Known rows, with every way that one mark hangs from another:
tima{nezigat talizi}: [ 2.30 -0.58 -7.10 -0.33 -1.48  0.23 -5.32 -2.56 -0.70 -2.50  2.66 -1.81
  3.90 -2.50 -0.24  0.40 -3.68  0.13 -1.67  2.03 -2.75]
talizi{tima{nezigat}}: [ 2.64  0.25 -4.98  0.73 -0.57  1.79 -3.22 -0.79 -1.35 -2.23  3.14 -3.38
  1.54 -0.23  0.75 -1.02 -5.08  3.01 -1.59 -0.75  0.12]
patile{nezigat{gofor{gosis} vusif}}: [ 2.97 -1.84 -2.91 -2.62 -3.40  0.44 -4.16  0.11 -0.08  0.74  0.64 -2.63
 -0.02  0.73  0.56  1.07 -4.48 -1.66  1.39 -1.64 -1.75]
gofor{nezigat}: [ 2.97 -0.19 -5.09 -1.84 -2.36  0.50 -4.37 -0.21 -1.00 -2.54  1.30 -1.78
  3.12 -2.15  0.61  0.46 -4.02 -1.11 -1.89 -1.67  0.45]
tima{bila talizi}: [ 3.07  0.18 -6.03 -0.04 -2.10  0.16 -3.37 -3.44 -2.38 -3.87  2.38 -0.43
  5.65 -0.75  0.50  2.41 -5.78  0.15 -2.68  4.28 -5.22]
tima{bila nezigat talizi}: [ 2.62  0.36 -8.42 -0.05 -1.98  0.45 -4.78 -3.79 -1.54 -3.72  3.41 -0.48
  7.36 -1.41 -0.15  3.05 -4.49  0.08 -1.86  4.36 -5.23]
gofor{gosis nezigat{tima{bila talizi} vusif}}: [ 3.77 -2.31 -3.72 -5.26 -0.08  0.30 -3.00 -2.70 -2.75  1.00  2.54 -1.30
  4.76  3.02 -0.25  0.44 -5.53  1.90  0.42  2.20 -3.24]
tima{nezigat{gofor{gosis}} talizi}: [ 2.55 -0.87 -5.57 -3.23 -0.47  0.49 -5.39 -1.28  0.59 -0.36  3.13 -3.03
  2.37 -0.62 -0.54 -0.57 -3.75 -0.04 -0.34  1.81 -3.95]
nusa{gofor{gosis nezigat{tima{talizi}}}}: [ 3.88 -1.78 -2.63 -4.57  1.55  0.71 -2.93  0.44  0.55  1.47  1.72 -1.87
  1.20  1.29  0.15 -1.00 -6.25 -0.46 -0.20  2.78 -0.49]
nezigat{gofor{gosis} tima{bila talizi} vusif}: [ 3.38 -1.66 -2.19 -4.92 -0.13  0.45 -1.96 -2.00 -3.15  3.65  2.28 -1.97
  1.98  2.79 -0.07  0.75 -7.25  2.29  1.71  4.42 -6.62]
nusa{gofor}: [ 3.58 -0.52 -3.79 -0.38 -1.40  1.23 -2.10  1.62  0.35 -0.11  0.32 -2.17
  0.26 -1.36  1.38  0.41 -6.61 -1.94 -1.50  1.39 -0.27]
vorudo{vusif}: [ 2.49 -0.93 -3.01  0.03 -4.41  2.48 -2.84 -1.10 -2.13 -1.49  2.02 -0.82
  0.84 -1.90  1.11  0.79 -4.25  0.56 -1.92  0.44 -0.83]
nusa{gofor{nezigat{patile tima{bila talizi} vusif}}}: [ 3.72 -0.86 -4.04 -3.52 -0.88  0.26 -1.65 -1.23 -2.75  3.59  1.07 -1.75
  3.50 -1.06  0.60  3.56 -6.85 -1.20  1.17  4.50 -1.89]
tima{bila nezigat{gofor} talizi}: [ 2.39  0.88 -7.81 -1.62 -2.09  0.54 -4.89 -2.57 -0.78 -2.33  3.46 -1.20
  5.60 -1.63 -0.47  3.22 -4.61 -0.73 -0.74  4.47 -6.18]
tima{nezigat{gofor patile vusif{vorudo}} talizi}: [ 2.28 -1.05 -5.32 -2.58 -1.42 -0.19 -4.43 -2.54 -2.29  3.94  1.41 -4.69
  2.61 -2.56  0.34  3.27 -3.44 -1.40  2.04  2.38 -5.13]
tima{bila nezigat{patile vusif} talizi}: [ 2.75 -0.20 -7.83 -1.17 -2.87  0.07 -3.66 -5.11 -4.15  0.95  2.75 -2.02
  8.18 -1.65  0.18  5.11 -4.62 -0.03  0.40  4.47 -5.67]
nusa{gofor{gosis nezigat{tima{bila talizi} vusif}}}: [ 4.44 -2.07 -3.62 -4.94  0.22  0.88 -1.73 -0.30 -0.70  2.32  1.62 -1.61
  2.53  2.45  0.23  1.10 -6.88 -0.37  0.82  3.77 -2.24]
nezigat{patile tima{bila} vusif}: [ 2.47 -0.49 -2.04 -1.29 -1.46  0.13 -1.47 -3.46 -6.75  4.86  1.17 -2.03
  5.35 -0.53  1.26  3.28 -7.06  2.09  1.00  3.02 -3.56]
patile{nezigat}: [ 2.28 -0.63 -3.85  0.95 -3.29  0.13 -5.16 -1.18 -0.43 -3.25  0.84 -0.97
  2.08 -1.82  0.80  1.14 -4.24 -1.61 -1.33 -1.13 -0.08]
patile{nezigat{vusif}}: [ 2.87 -1.57 -4.40  0.33 -4.52  0.12 -4.09 -1.17 -1.41 -1.31  0.22 -1.35
  1.54 -1.20  0.94  1.99 -4.46 -1.48  0.14 -1.34 -0.60]

Rows:
[ 2.54 -1.83 -4.40 -4.00 -0.33 -0.05 -4.51 -2.50 -1.70  4.59  1.82 -5.27
  2.68 -0.44  0.16  2.02 -3.36 -0.88  2.28  2.12 -5.31]  tima{nezigat{gofor{gosis} patile vusif{vorudo}} talizi}
[ 2.94 -1.62 -1.81 -4.35  1.13  0.63 -4.28 -0.58 -1.10  0.26  2.27 -1.96
  2.95  1.73  0.09 -2.34 -4.88  1.54 -0.90 -0.79  0.01]  gofor{gosis nezigat{tima}}
[ 2.76 -1.04 -3.54 -3.18 -0.45 -0.54 -3.12 -3.98 -4.95  2.98  1.30 -2.35
  5.59 -0.91  0.51  4.11 -5.01 -0.02  1.29  3.22 -3.90]  gofor{nezigat{patile tima{bila talizi} vusif{vorudo}}}
[ 2.81 -1.88 -7.03 -0.53 -1.75  0.12 -4.55 -2.69 -1.34 -0.26  1.46 -2.97
  2.94 -1.58  0.24  1.86 -3.45 -0.48  0.10  1.90 -4.23]  tima{nezigat{vusif{vorudo}} talizi}
[ 2.13 -1.67 -0.21 -0.95  0.30 -0.08 -2.18 -2.59 -5.67  6.36 -0.18 -4.00
  2.01 -0.97  1.64  1.83 -5.84  1.06  1.61  1.31 -2.76]  nezigat{patile tima vusif{vorudo}}
[ 3.67 -2.01 -2.93 -5.13 -1.36  0.42 -3.25 -1.33 -2.75  3.16  1.27 -4.13
  4.14  1.17  0.88  0.63 -3.98 -0.20  0.67 -1.88 -0.42]  gofor{gosis nezigat{patile vusif}}
[ 2.51 -0.91 -2.84 -1.87 -0.99 -0.42 -1.75 -4.90 -6.88  4.34  1.65 -1.70
  5.63 -0.64  0.67  3.46 -6.98  2.26  1.06  5.21 -5.03]  nezigat{patile tima{bila talizi} vusif}
[ 2.88  0.22 -4.97  0.39 -0.77  1.56 -2.06 -2.95 -3.79  0.81  2.75 -4.16
  4.66  0.91  1.27  3.26 -5.38  2.20  0.37  1.44 -2.90]  talizi{tima{bila nezigat{patile vusif{vorudo}}}}
[ 2.69 -0.56 -6.21 -1.78 -3.33  1.07 -3.96  0.48 -0.82  1.42  1.39 -3.35
  1.38 -1.96  0.47  1.37 -4.11 -0.73  0.89 -0.83 -2.32]  tima{nezigat{gofor vusif}}
[ 3.41 -0.83 -3.87 -2.81  0.05  0.50 -2.90  0.37 -0.17  0.58  1.25 -1.22
  1.09 -1.47  0.29  0.59 -6.34 -1.13 -0.54  3.16 -0.31]  nusa{gofor{nezigat{tima{talizi}}}}
[ 3.15 -0.67 -5.75 -2.45 -1.68  1.35 -3.58 -0.98 -0.56  1.26  2.00 -3.25
  4.24  1.75  0.65  3.16 -4.32 -1.08  1.31  1.32 -5.93]  tima{bila nezigat{gofor{gosis} vusif{vorudo}}}
[ 2.50 -1.63  0.87 -5.14  0.29  0.31 -2.06 -0.90 -4.56  8.56  1.06 -4.53
  0.51  1.10  0.85 -0.11 -6.40  1.95  2.79  0.92 -3.08]  nezigat{gofor{gosis} patile tima vusif}
[ 2.72 -0.35 -4.61 -2.96 -1.26  0.92 -3.50 -2.10 -2.37  3.94  1.94 -4.28
  5.61  1.03  0.95  4.38 -4.19 -1.34  2.08  1.82 -5.87]  tima{bila nezigat{gofor{gosis} patile vusif{vorudo}}}
[ 2.54  0.28 -7.29 -2.73 -2.93  0.10 -3.70 -3.79 -3.48  2.29  2.75 -2.68
  6.41 -1.82 -0.03  5.41 -4.70 -0.63  1.49  4.60 -6.67]  tima{bila nezigat{gofor patile vusif} talizi}
[ 3.12 -0.83 -4.57 -2.98 -3.11  0.10 -3.27 -1.33 -3.71  2.02  0.64 -3.28
  4.03 -2.34  1.02  2.51 -4.08 -1.06  0.29 -1.40 -0.07]  gofor{nezigat{patile vusif}}
[ 3.34  0.21 -6.38  0.42 -1.93  1.93 -1.93 -1.93 -2.75 -1.69  3.25 -2.69
  3.80  1.18  0.85  1.82 -5.85  3.05 -0.53  0.92 -2.19]  talizi{tima{bila nezigat{vusif}}}
[ 2.12  0.46 -2.79 -2.34 -0.05  0.18 -3.30 -1.93 -2.65  0.50  2.54 -0.73
  2.43 -0.52 -0.07  1.34 -6.98  1.39 -0.38  5.01 -5.74]  nezigat{gofor tima{bila talizi}}
[ 2.97 -0.43 -6.26 -4.11 -1.75  0.35 -3.75 -3.78 -2.88  2.98  3.18 -3.20
  6.50  0.35 -0.20  4.02 -4.60 -0.12  1.72  4.29 -6.84]  tima{bila nezigat{gofor{gosis} patile vusif} talizi}
[ 1.92  0.31  0.59 -4.23  1.46  0.47 -2.88 -1.84 -3.98  5.18  2.48 -2.98
  3.92  1.22  0.65  0.89 -6.78  1.67  0.87  3.07 -4.35]  nezigat{gofor{gosis} patile tima{bila}}
